(in the rows, 128 means zero)
Known rows, with every step that occurs:
T -> H -> E -> V -> N: [156 103 100 138 116  78  93 176 132 167 106  93 106 124 161 175 134 157
 105 120 144 127 161 138 128 114 124  96 115 114 130  86 133 103 138 106
  78 129 124 132  94 133]
N -> H -> Y: [ 88  92 149 161  98 109  73 154 152 209 107 114 173 104 133 128 140 144
 119 123 107 123 105 103 148 114 119 110 115 146  98 144 123 175  80 114
 134 136 143 177 107 156]
P -> H -> N: [115 122 105 121  82 119 101 178 125 135 113 129 120 123 134 131 153 141
  93 121 132 128  95 105 119 117  94 138  97 144 169  93 150 125 177 100
  86 153 120 146 141 105]
N -> V -> E -> H -> Y: [ 96 109 154 134 172  60  93 151 169 159  82 104 133  86 196 157 108 143
 109 128 147 169 153 113 133 140 104 126 145  86  76  47 159 154  76 139
 109  98 124 116  69 132]
Y -> H -> N -> V: [156 147 120 153 135 114 129 160 173 190 116 121 124 170 158 123 100 154
  93  97 123 132  96 103  81 125 107  70 137 116 132  70 123 129 109  93
  73 105 164 114 128 151]
J -> N -> V -> H -> Y: [ 86 140 129 119 182 100 102 144 158 159  96  93 126  70 190 159  90 142
 102 147 179 137 149 118  96 141 100 129 136  95  55  57 114 145 113 132
 118 122 121 129 140 157]
N -> V -> H: [ 88 144 163 146 156  93  97 125 156 150 106 101 133 123 180 155 109 125
 112 125 151 145 140 123 102 129 115 128 141  90 103  56 136 139  97 126
 166 139 115 129  84 126]
Y -> H -> E -> V -> N: [157 146 114 158 155 107 108 176 176 166 107 122 114 158 158 141  80 158
  94  73 130 136 138 106  58 118 111  41 132 115 139  54 133 129  98  97
  65  99 155 133 129 166]
T -> H -> Y: [138  88 110 142 100 111  75 166 160 186 133 107 139 128 137 163 155 148
 120 149 122 125 113 132 163 110 133 113 129 179 134 180 134 123 129 120
 118 133 152 152 118 114]
T -> H -> V: [155  92 108 133 120  92  91 167 133 171 128 114 112 137 138 147 155 162
 108 132 114  87 121 140 142 115 133 108 113 136 145 126 117 100 174 119
  99 140 126 118 113 127]
P -> H: [100 131 126 113 104 134  93 158 125 117 114 135 128 117 126 147 143 120
 125 118 130 113 108 117 124 129 108 132 108 174 158 122 149 133 171 123
 133 159 122 176 162  98]
V -> N -> H: [ 93 119 108 116 109 103  86 140 148 179  97 116 136  87 155 160 125 137
 127  85 158 126 142 125 120 128 119 122 128 100  68  94 117 138 118 125
 120 113 117 167 100 163]
J -> E: [112 115 100 112 162 109 127 153 121 142 128 105 129  93 143 148 151 151
 130 164 140 113 156 135 132 153 121 130 124 126  81  64 116 119 130 123
  73 121 111 122 135 132]
H -> E: [157 103 130 148 107 111 129 160 124 133 101 109 102 137 147 110 112 159
  98 120 123 144 157 113 104 124 117 112 107  86 141  85 137 119 126  96
  76 137 111 100 104 134]
Y -> H -> V: [156 138 121 152 155 121 107 166 178 169 130 145 118 171 136 114 103 163
  98  89 102  95  97 107  73 116 124  55 131 136 152  94 116 125 133 108
  88 112 159 119 149 158]
P -> H -> Y: [ 91 116 121 133 103 127  65 170 166 130 116 136 136 113 131 137 147 134
 108 131 129 133  92 102 129 112 101 125 117 187 173 141 166 150 141 126
 122 151 136 171 152 100]
N -> V: [111 144 153 134 159  90 132 104 151 126 101 113 114 119 166 129 110 122
 119 129 145 143 136 122 123 146 112 132 141  87 117  68 138 142  95 145
 135 122 121  96 107 131]
E -> H -> P: [112 140 135 131  98 102  72 160  88 216 101 138 181 114 135 144 150 123
 102 103  89  96 126 117 144 128 140 123  95 143  77  95  87 144  99 115
 169 115 163 184 129 113]
V -> H -> E: [114 111 143 160 111 120  78 183 131 169 116  98 138 139 161 152 117 151
 100 112 135 141 154 121  81 100 126 112 109 105 116  85 131 116 133  80
 136 157 109 156  77 125]
T -> H -> E -> V: [160  99 114 146 117  84 101 178 121 167 111  93 112 131 152 165 135 155
 106 131 128 124 156 139 133 116 125  97 109 124 142  95 133 108 138 104
  86 137 130 132 101 127]
J -> E -> V -> N: [ 95 134  76 111 204  73 111 154 144 131 119 102 115  71 165 169 137 153
 114 148 175 127 172 135 110 146 105 116 137  92  86   4 132 126 103 139
  52  94 110 118 116 158]
H -> P: [144 181 112 129  66 118  95 120 110 170  95 140 154 141 133 114 175 128
  97 103 107  96 128  98 118 139 139 135 115 140 109  79  81 137 126 123
 138 111 136 117 156 120]
V -> E: [135 104 121 115 137  99 112 159 139 126 103 116 129 100 164 161 135 149
 130 121 149 158 168 120 127 138 118 132 144 112  90  84 153 128 142 126
  81 100 101 110  91 134]
Y -> H: [149 149 127 146 139 145 118 152 163 169 135 136 140 168 131 139  98 136
 127  94 110 112 106 118  92 129 128  63 140 168 125 127 118 130 118 107
 116 112 170 156 165 142]
Y -> H -> V -> E: [159 127 118 145 160 107 100 180 181 168 116 138 120 158 154 128 103 173
  98  85 111 107 116 103  73 121 117  55 139 129 133  72 126 121 140 108
  62  99 146 110 131 162]
V -> N -> H -> P: [101 141 101 115  78  98  70 136 140 199  80 122 151  93 156 154 147 137
 113  74 148 112 141 108 115 133 123 126 121 106  56  68  93 143 115 123
 123 106 120 163 117 160]
T -> H -> P: [160 139 105 126  57 108  78 148 105 200 107 116 152 140 137 162 187 134
 117 120 109  84 131 127 155 133 148 123 112 173 104 120  83 113 156 114
 137 128 144 148 146 107]
P -> H -> N -> V -> E: [109 123 115 118 101  91  97 179 142 134  91 117 112 110 164 142 144 147
  91 120 149 148 113 101 115 129  82 141 110 117 152  48 164 130 165 107
  72 141 106 124 118 105]
J -> E -> H -> Y: [ 86  89 113 126 169  95  86 189 132 194 125 104 155  71 151 159 145 159
 115 165 124 119 141 130 149 138 118 119 115 142  69  79 122 135  90 117
  90 116 143 166 117 127]
V -> N -> H -> E: [106 105 108 123  98  94  86 156 147 182  84 107 124  92 164 153 116 152
 114  81 157 136 156 116 108 124 115 115 119  81  77  71 121 135 117 110
  94 117 106 154  87 165]

Rows:
[101 154  94 130 190  73 106 128 160 114 113 127 110  97 159 159 108 132
 104 102 175 146 154 130  97 116 109 109 148  83 134  40 149 141  87 153
  98  90 125 124  96 167] => E -> V -> N
[158 137 118 149 135 103 125 172 178 186 109 117 123 162 170 133 102 161
  94  93 128 145 109 100  82 128 102  69 143 110 121  51 132 130 114  93
  55  95 154 107 118 152] => Y -> H -> N -> V -> E
[ 89  87 142 149 139 108  71 179 142 203 127 129 168  98 138 143 119 139
 107 129 103 137 108 122 152 104 127 112 114 151 106 151 135 152  70 121
 151 119 172 188 102 121] => E -> H -> Y
[ 83 136 104 146 174  65  78 142 171 153 102 119 131  87 161 159 113 140
  99 100 165 143 142 116 105 108 104  97 140  92 121  51 148 163  65 145
 100  93 134 149  87 182] => E -> V -> N -> H -> Y
[149  95  90 122 119  86  79 167 150 174 120 115 103 122 150 159 151 167
 106 117 136 100 131 141 133 115 131 109 120 122 132 109 117  93 173 124
  87 129 120 119 100 136] => T -> H -> V -> N
[106  91 141 143 121  73  81 168 128 194  88 117 147 101 150 128 141 169
 106 102 109 103 133 104 122 122 113 109 104  92  94  69 120 150 133 109
  93 131 105 136  84 174] => N -> H -> V -> E
[170 132 131 157 123 134 121 178 160 172 115 124 121 175 144 126  90 157
 106  88 106 124 125 106  74 124 123  54 124 139 133  97 124 124 118  85
  82 119 157 135 146 145] => Y -> H -> E
[127 115  94 121 154  83  95 148 171 131 111 138  85 113 154 111 126 174
  84  97 147 116 128 116  89 111 114 115 128  65 147  61 128 108 148 136
  69 110 102  77  89 166] => H -> V -> N
[ 82 134 159 161 157  91  77 135 186 161 106 101 135 119 185 149 112 136
 101 132 152 161 127 112 105 118 110 121 145 102 111  73 148 152  77 131
 158 132 127 128  76 128] => N -> V -> H -> Y
[151 140 105 141 158 115  97 165 193 172 123 143 110 157 149 126  98 166
  96  70 124 102 104 108  65 116 119  53 140 123 138  79 116 117 131 114
  74 100 150 120 137 168] => Y -> H -> V -> N
[ 95 169 154 148 127  85  80 122 148 170  90 108 146 131 182 148 131 125
  99 112 141 128 139 108  97 133 120 132 134  98  94  31 113 144  96 126
 172 130 119 127  97 122] => N -> V -> H -> P
[110 137 121  93 188  85 133 139 144 133  78  95 111  60 197 161  90 144
 116 144 183 144 174 121 108 165  94 135 142  75  42  28 117 137 130 141
  80 101 105  99 145 162] => J -> N -> V -> E
[ 82 141 128 171 186  83  66 159 169 146 127 117 146 115 156 161 115 138
  90 127 151 153 132 117  91  89 113  99 139 115 149  71 155 157  70 130
 136 119 140 153  81 153] => E -> V -> H -> Y
[162  96  95 131  82 103 111 174 116 192 131  99 123 138 141 156 160 157
 108 143 126 117 118 138 154 113 127 125 111 137 131 128 119  98 164  94
  82 138 137 127 103 117] => T -> H -> N
[141 100 114 129 158  74 100 167 156 127 103 131  98 115 161 114 134 185
  87 116 129 125 142 109 100 119 111 118 127  73 141  53 144 118 159 127
  51 110  93  62  78 156] => H -> V -> E
[110 112 116 115 125  94  75 184 144 112  98 140 107 107 148 140 149 159
  98 109 132 112 119 104 108 122  95 125 109 135 171  69 160 123 193 123
  80 144  99 129 128 119] => P -> H -> V -> E
[153 101 105 133  96  84 113 163 131 190 116  92 116 135 159 157 154 154
 104 143 136 128 121 136 153 122 117 124 118 115 128  97 124 104 148 103
  85 135 133 112  93 118] => T -> H -> N -> V
[139 123 107 147 151  74 113 162 146 122  89 106  89 116 167 132 101 161
  83 102 156 160 175 113  83 114 103  97 119  55 145  28 152 126  99 113
  56 112 109  95  80 160] => H -> E -> V -> N
[161 140 126 166 153 111 117 177 163 165 112 123 119 167 149 132  81 156
  96  87 116 128 131 106  65 118 115  43 126 123 151  66 131 134  98  94
  74 110 161 133 139 159] => Y -> H -> E -> V
[100 115 119 112 153  97 109 159 119 182  91 108 133  68 155 135 109 160
 104 131 141  90 138 115 112 141 104 118 103  91  57  68  83 145 146 118
  89 128 117 140 159 187] => J -> N -> H -> V
[120 116 125 115 114  81  73 180 112 188  83 124 166  90 169 171 148 146
 110 102 121 136 164 113 138 136 126 129 120 124  56  61 123 138 121 118
 109  92 127 153  94 125] => V -> E -> H -> P
[137 124 117 139 121  83 142 141 147 156 104 106 104 132 168 104 128 155
  80 136 144 158 115 110 115 124  97 137 123  56 140  43 137 125 114 108
  64 118 121  65  80 138] => H -> N -> V
[116 131 145 126 165  70 123 125 161 125  82 104 113 101 192 151 114 136
 122 127 159 165 163 115 122 152 103 134 152  76  89  34 155 140 104 143
 101 104 102  86  80 132] => N -> V -> E
[ 97 121 125 105 140 114 119 150 110 182  95 101 147  65 151 151 105 140
 123 135 150  98 145 121 123 149 109 123 111 115  35  90  83 149 134 118
 113 128 125 166 169 176] => J -> N -> H
[105  92 142 137 158  86  86 178 115 188 119 137 142 108 138 130 119 151
  92 113  97 100 116 128 130 108 126 109  97 104 120  97 118 128 115 119
 132 126 147 154  94 135] => E -> H -> V
[140 113 113 132 125  68 135 157 152 155  93 100 105 119 184 120 130 166
  81 133 154 172 135 103 114 130  91 140 130  49 119  23 150 125 120 106
  39 106 107  59  63 141] => H -> N -> V -> E
[ 97 179 119 160 155  83  67 145 131 157 110 123 157 127 156 160 137 128
  87 107 140 122 144 115  84 106 122 108 127 112 130  31 120 152  89 126
 150 117 133 146 102 148] => E -> V -> H -> P
[114  91 131 117 146  87  91 185 121 166 100 117 152  85 168 179 123 146
 125 116 131 150 165 126 142 131 120 124 127 119  67  85 147 132 123 120
 103 100 125 156  79 127] => V -> E -> H
[162 187 117 146  94 137  94 146 150 197 112 146 159 178 135 128 133 136
 106  76  96  92 105  95  86 136 138  68 130 175 108  90  82 137 116 105
 124 100 173 148 183 137] => Y -> H -> P
[106 166 132 147  82 124  52 152 118 193 113 121 174 142 152 155 161 130
  99 100 123 105 133 109  92 112 141 128 117 143  93  78  91 129 131  99
 182 139 126 167 114 118] => V -> H -> P
[ 80 125 101 141 200  80  84 174 149 155 129  95 140  84 164 170 144 158
 106 165 156 129 157 127 107 126 109 109 132 119  99  23 137 140  91 123
  80 115 121 137 102 149] => J -> E -> V -> H -> Y
[102  99 145 151 115  89  89 156 123 194 102 124 148 114 132 114 139 159
 104 107 100  85 113 107 124 120 118 108 100  99 111  90 108 151 124 111
 118 144 118 146 102 170] => N -> H -> V
